Each row was made from one small tree. The marks that hang from a mark follow it in brackets, in alphabetical order. Every link used is in the known rows. Write each row's tree.
Known rows
K{Q{D{U}}}: [ 0.63 -2.74  1.48  0.76 -2.32  0.01  2.25  1.31  1.54 -0.46  0.26 -1.20
  0.92  0.62  0.05  0.47 -1.81 -2.00 -0.31 -1.69 -0.48 -1.78  1.20 -0.54
 -0.70]
H{R U{D{Q} E}}: [ 1.53  1.37 -2.79  0.96  2.31  0.71  1.40  0.35 -0.96  2.40  0.86  2.48
  2.16  0.54 -2.52  2.94 -0.91  1.79 -4.80  3.21  1.11  1.11 -1.73 -1.38
 -0.10]
Q{D{U{E}} K}: [ 2.87 -1.89  1.97  1.93 -0.33  1.11  0.86  0.32 -1.06  0.18 -0.37 -0.94
 -0.80  1.44  2.81 -1.39 -0.22  0.98  0.43 -1.92 -0.65 -0.18  1.16  2.11
  0.41]
G{Q{D K}}: [-0.86 -2.80  1.74 -0.51 -1.72 -0.31  1.14  0.94  0.64  1.77  1.61 -1.75
 -0.73  0.59  0.68 -0.63 -0.59 -0.21  1.53 -4.04 -0.70  0.00  1.34  0.19
 -1.41]
U{E H{R}}: [ 0.41  3.18 -2.65  0.74  0.69 -0.10 -1.35 -2.41 -0.23 -0.12  0.83  0.23
 -1.56 -3.33  0.38 -0.21  1.34  1.46  0.74  0.96 -0.68  1.79  0.89 -0.50
  1.30]
H{R{B} U{D{Q{K}} E}}: [ 1.55  0.94 -0.22 -0.29  1.27  0.52 -0.23 -0.28 -4.14  1.87 -0.49  1.55
  2.07  0.12 -0.17  1.25  0.37  2.98 -4.17  1.04  0.45  1.36 -0.26  0.15
  1.43]
E{U}: [-1.44 -1.08 -2.16  1.64 -2.52 -2.82 -0.67 -0.68  1.59 -0.40  2.11 -0.48
 -1.53 -1.21 -3.02  0.04 -2.06 -0.01  1.82  0.99  0.05  1.49 -1.86 -2.24
 -3.55]
U{D{Q{K}} E H}: [ 1.82  1.56  0.64 -1.24  1.17 -0.37 -0.84 -0.54  0.59 -2.72 -3.94 -0.44
 -0.15  0.88  1.07 -0.11 -0.97 -0.53  0.20  1.79 -0.49  0.17  0.13  2.41
  3.07]
G{Q}: [-4.07 -1.70 -1.46 -0.32 -2.32 -1.78  0.53  0.68  1.80  1.28  2.27 -0.81
  0.24 -1.53 -2.69  0.57 -0.77 -0.01  0.97 -1.48  0.11 -1.60 -0.94 -2.28
 -2.01]
B{R}: [-3.89 -2.41 -2.04  2.30 -1.36 -2.85  0.66 -1.13  1.68  0.41  5.30 -1.36
 -1.61 -0.76 -3.26  0.73 -2.48  0.00 -1.18  1.14  0.17 -1.25  0.75 -0.87
 -4.82]
E{U{D{Q}}}: [-0.47 -1.55 -0.83 -0.01 -0.57 -1.76 -0.18  0.78  2.74 -1.22 -0.80  0.30
  0.35  1.39 -3.14  1.25 -3.76 -2.06 -0.65  2.62  0.73  0.89 -2.52 -1.18
 -2.38]
B{P R}: [-5.09 -1.53 -2.45  2.17 -1.40 -3.15  0.77 -1.36  2.42  0.40  5.82 -0.94
 -1.14 -0.07 -3.84  1.53 -2.93 -1.97  0.38  0.42 -0.25 -1.46 -0.23 -1.56
 -5.53]
H{R{B} U{D{Q} E}}: [ 0.19  1.37 -1.46 -0.03  1.71  0.43 -0.98 -0.54 -3.12  2.29  0.05  2.35
  3.00 -0.87 -0.83  1.58  0.57  3.17 -5.13  2.40  0.19  0.97 -0.85 -0.74
  1.72]
U{D{Q{K}} E}: [ 1.66 -0.92  0.46 -0.70 -0.15 -0.69  0.30  0.73  0.21 -0.88 -2.32 -0.65
  1.58  1.57 -0.53  1.80 -2.94 -0.50 -2.11  0.42 -0.25 -0.47 -0.57  1.39
  1.09]
N{K{Q{D}}}: [-0.18 -2.75  2.04 -1.21 -3.32 -1.61  0.45  1.08  0.20  1.94  1.85 -2.66
  0.93  1.22 -1.01  2.54 -0.58 -1.19  1.08 -4.07 -0.77 -0.19 -0.32 -0.42
 -1.56]
R{B{P}}: [-4.91 -0.80 -1.17 -0.40 -3.63 -3.24 -2.85 -1.26 -1.22 -0.84  2.32 -2.25
  0.91 -2.33  0.15 -0.91  0.47  0.03  1.37 -2.05 -1.84 -1.21 -0.25 -1.84
 -1.15]
D{Q{K} U{H{R{B}}}}: [-0.06 -0.36  0.52 -0.95  0.17  1.25  0.59  0.69 -1.61 -3.15 -1.23 -0.78
 -1.81  1.90  1.86 -2.60  1.90 -1.03  0.66  0.68  1.15 -2.38  0.68 -0.23
  0.36]
H{R{B{P}} U{D E}}: [-0.83  2.54 -1.30  0.59  1.10  0.03 -1.56 -1.75 -3.17  2.67  1.27  2.11
  2.80 -2.38 -0.90  1.42  1.08  2.73 -2.58  0.51 -0.44  2.31 -1.28 -0.96
  0.84]
R{B}: [-3.95 -1.53 -0.64 -0.54 -3.59 -2.90 -2.78 -1.01 -1.91 -0.67  1.92 -2.67
  0.44 -2.87  0.89 -1.59  0.85  1.98 -0.12 -1.52 -1.55 -0.93  0.72 -1.17
 -0.49]
E{U{D{Q} H}}: [-0.26  0.76 -0.56 -0.51  0.53 -1.55 -1.15 -0.37  3.17 -2.85 -2.22  0.61
 -1.07  0.82 -1.71 -0.52 -2.06 -2.09  1.43  3.66  0.64  1.22 -2.00 -0.32
 -0.88]
G{K Q{D{U}}}: [-2.39 -2.32  1.32 -0.60  0.41  1.19  1.55  3.43  2.16  3.58  1.43  1.23
  0.72  0.46 -0.52 -1.15  0.81  0.15  2.11 -3.61  0.14 -1.33  0.98  0.35
 -2.62]
N{K{Q{D{U}}}}: [ 0.31 -3.08  2.47 -0.57 -2.57 -0.37  1.43  1.83  0.32  1.59  0.88 -1.74
  1.04  2.10 -0.95  1.86 -0.09 -1.51  0.96 -3.25  0.37 -1.60 -1.19 -0.01
 -1.30]

Write each row's tree
[ 0.83 -2.06  0.44 -0.29 -1.08 -1.46  0.60  1.12  1.98 -1.68 -1.23 -0.35
 -0.45  2.45 -2.59  0.69 -3.82 -2.19  0.26  1.31  0.83  1.17 -1.91 -0.33
 -2.63] -> E{U{D{Q{K}}}}
[-0.93 -0.67 -2.17  0.37 -0.02 -1.66  1.07  1.31  0.41  0.27  1.25  0.17
  1.49  1.64 -2.65  1.09 -1.20  0.88 -2.81  3.20  1.09 -1.15 -2.23 -1.13
 -1.43] -> H{U{D{Q}}}
[-1.31  2.83 -1.16  0.71  0.92  0.91 -1.87 -2.13 -1.29 -0.95 -0.58  1.39
 -0.27 -2.51  1.40 -1.52  2.62  0.49  1.59  0.52 -0.27 -0.55 -0.57 -0.50
  2.12] -> D{U{E H{R{B{P}}}}}
[ 1.44  0.54 -0.78  0.46  0.53  0.28  1.10  0.19  0.17 -3.26 -2.89  0.26
 -1.50  2.12  0.62 -1.48  0.20 -0.39  1.63  2.05  0.69 -2.94 -0.64  1.11
  1.70] -> D{Q{K} U{E H}}
[ 1.26 -0.81  2.55 -0.97 -0.60  1.32  1.24  1.06  0.26  0.99  0.75 -0.94
 -0.49  1.44  0.20  1.30  1.59 -1.82  1.57 -2.55  0.59 -0.03 -0.23  0.07
 -0.38] -> N{K{Q{D{U{H{R}}}}}}
[-0.23  1.21  0.99 -0.49  3.06  3.14  0.80  1.68  1.24  4.04 -0.14  3.14
 -0.07 -1.07  0.56 -1.28  2.33  0.83  2.42 -2.67  0.21  0.75  1.86  1.14
  0.13] -> G{K Q{D{U{E H{R}}}}}
[ 2.87  0.35  2.92  0.62  1.29  2.42 -1.18 -1.47 -2.91 -0.49 -1.43 -0.28
 -1.67 -0.41  5.65 -3.26  2.67  1.78  1.09 -1.94 -0.79  1.40  2.86  2.85
  2.70] -> Q{D{U{E H{R{B}}}} K}
[ 1.42 -0.03  2.45 -0.48 -0.83 -0.01  0.13  0.01  0.09  0.85 -1.44 -0.41
  0.42  0.70  0.26  1.23  1.04 -0.37  2.33 -2.06 -0.33 -0.60 -0.84  1.47
  1.99] -> N{K{Q{D{U{E H}}}}}
[ 4.02  0.53  1.93  1.42  1.68  2.79  0.62 -0.69 -1.04 -0.28 -0.61 -0.19
 -2.31  0.65  4.10 -2.26  1.65  0.78  1.17 -1.15 -0.06  1.39  2.04  2.27
  1.41] -> Q{D{U{E H{R}}} K}
[ 0.33  0.06  1.18 -1.92  0.05 -0.95  0.03  0.61  1.54 -3.70 -2.29 -2.10
 -0.99  2.04  1.05 -0.94 -0.74 -2.01  0.68  1.26  0.22 -0.66  0.21  1.45
  0.69] -> U{D{Q{K}} H}
[ 2.35  1.11 -1.08  0.46  1.55  1.92  1.68  0.26 -0.30 -2.13 -1.95  0.95
 -1.77  1.89  0.44 -0.66  0.51 -0.84  0.14  1.87  1.23 -1.70 -0.05  0.21
  1.21] -> D{Q{K} U{E H{R}}}
[ 1.38  2.61 -1.05 -0.93  2.81  1.10 -0.77 -0.77  0.90 -0.87 -2.32  1.11
  0.57 -0.46  0.35  1.34 -0.65 -0.76 -2.18  2.87  0.03  1.07  0.08  0.47
  2.64] -> U{D{Q} E H{R}}
[ 2.05  1.18  1.16 -0.10  0.89  2.00  1.58  1.20  1.05  1.73 -0.89  1.53
  0.39 -1.07  0.41 -0.17  0.79 -0.32  1.78 -2.72 -0.75  1.04  3.19  1.23
  0.27] -> G{K{Q{D{U{E H{R}}}}}}
[ 1.47 -1.98  2.13 -0.03 -1.82 -0.12  0.93  0.99 -0.21  2.23 -0.36 -0.55
  1.68  1.20 -0.86  2.55 -0.22 -0.45  0.54 -2.85 -0.19 -1.08 -1.17  0.63
  0.49] -> N{K{Q{D{U{E}}}}}
[ 0.68  1.90 -4.32  2.57  0.31 -0.28  0.77 -1.11 -2.24  3.20  3.68  1.67
  0.32 -2.10 -2.52  1.54  0.76  3.82 -2.30  1.49  0.55  1.64 -1.00 -2.31
 -1.13] -> H{R U{E}}
[ 0.69 -2.00  2.23  0.55 -0.04  1.46  1.66  0.98  0.13  2.16 -0.74  0.52
 -0.14  0.89  1.00 -0.65 -0.32  0.41  1.11 -2.84 -0.01 -0.99  0.28  1.10
  0.52] -> G{Q{D{U{E}} K}}
[ 0.11  2.60  0.23 -1.94  2.23  0.85 -2.73 -1.60 -0.95 -1.10 -3.04  0.87
  1.36 -1.66  2.09  0.23  0.74  0.32 -2.30  2.04 -0.81  1.04  0.79  1.14
  4.15] -> U{D{Q} E H{R{B}}}
[-1.13 -0.16 -1.16 -0.57  0.74  0.10 -0.29  0.50 -2.53  1.35  1.53  0.73
  2.10  0.14 -0.97  0.77  0.64  1.96 -4.61  1.92  0.85  0.27 -0.68 -1.52
 -0.58] -> H{R{B} U{D{Q}}}
[-0.75  0.24 -2.15  0.12  1.18  1.15  1.59  1.01  1.44 -2.44  0.03  0.33
 -1.59  1.70 -0.26 -0.97  0.64 -1.90 -0.30  3.00  1.70 -2.85 -0.75 -1.75
 -0.59] -> D{Q U{H{R}}}
[-2.48  1.60 -0.84 -0.71 -0.95 -0.87 -2.70 -2.09 -1.46 -1.23  1.58 -1.68
 -1.53 -3.42  1.95 -2.30  2.91  1.32  0.95 -0.37 -0.86  0.93  1.73 -1.06
  0.49] -> U{H{R{B}}}
[ 1.41  3.15 -0.38 -0.36  2.09  0.84 -1.57 -1.79  0.46 -0.29 -1.07  0.39
  0.03 -2.70  1.08  0.48  0.50  0.63 -0.76  1.46 -0.40  2.74  0.42  0.85
  2.48] -> U{D E H{R}}
[ 1.90 -1.22  2.56  0.72 -0.07  0.97  0.63  0.30  0.06 -1.97 -0.29 -2.07
 -2.86  1.72  4.26 -3.71  1.55  0.03  2.72 -1.28 -0.15 -0.32  1.61  2.07
 -0.15] -> Q{D{U{H}} K}
[ 1.99  0.73  0.62 -0.70  1.15  0.31  0.17 -0.07  1.52 -2.26 -1.68  0.50
 -2.24  1.66 -1.10 -0.24 -1.58 -2.44  1.13  2.16  1.24  2.79 -0.95 -0.11
 -1.38] -> E{U{D{Q{K}} H{R}}}
[-0.08 -2.33  1.50 -0.24 -1.70  0.09  2.24  3.00  1.86  1.35  0.75 -0.43
  1.10  0.46 -0.73 -0.10 -0.67 -1.13  1.54 -3.58 -0.54 -0.93  2.37  0.32
 -2.52] -> G{K{Q{D{U}}}}
[-1.23  2.09 -1.94 -0.20  1.38  1.16 -0.84 -0.94 -0.68 -1.88 -1.74  2.07
  0.26  0.03  0.77 -0.56  1.30 -1.04  0.13  2.07  0.07 -2.42 -0.88 -0.88
  2.36] -> D{Q U{E H{R{B{P}}}}}
[-0.74  3.57  0.56 -1.25  1.64  0.29 -3.61 -2.76 -1.23 -0.67 -1.70  0.73
  1.11 -3.52  2.17 -0.02  1.55  0.29  0.05  0.16 -1.37  2.49  0.48  0.89
  3.50] -> U{D E H{R{B{P}}}}
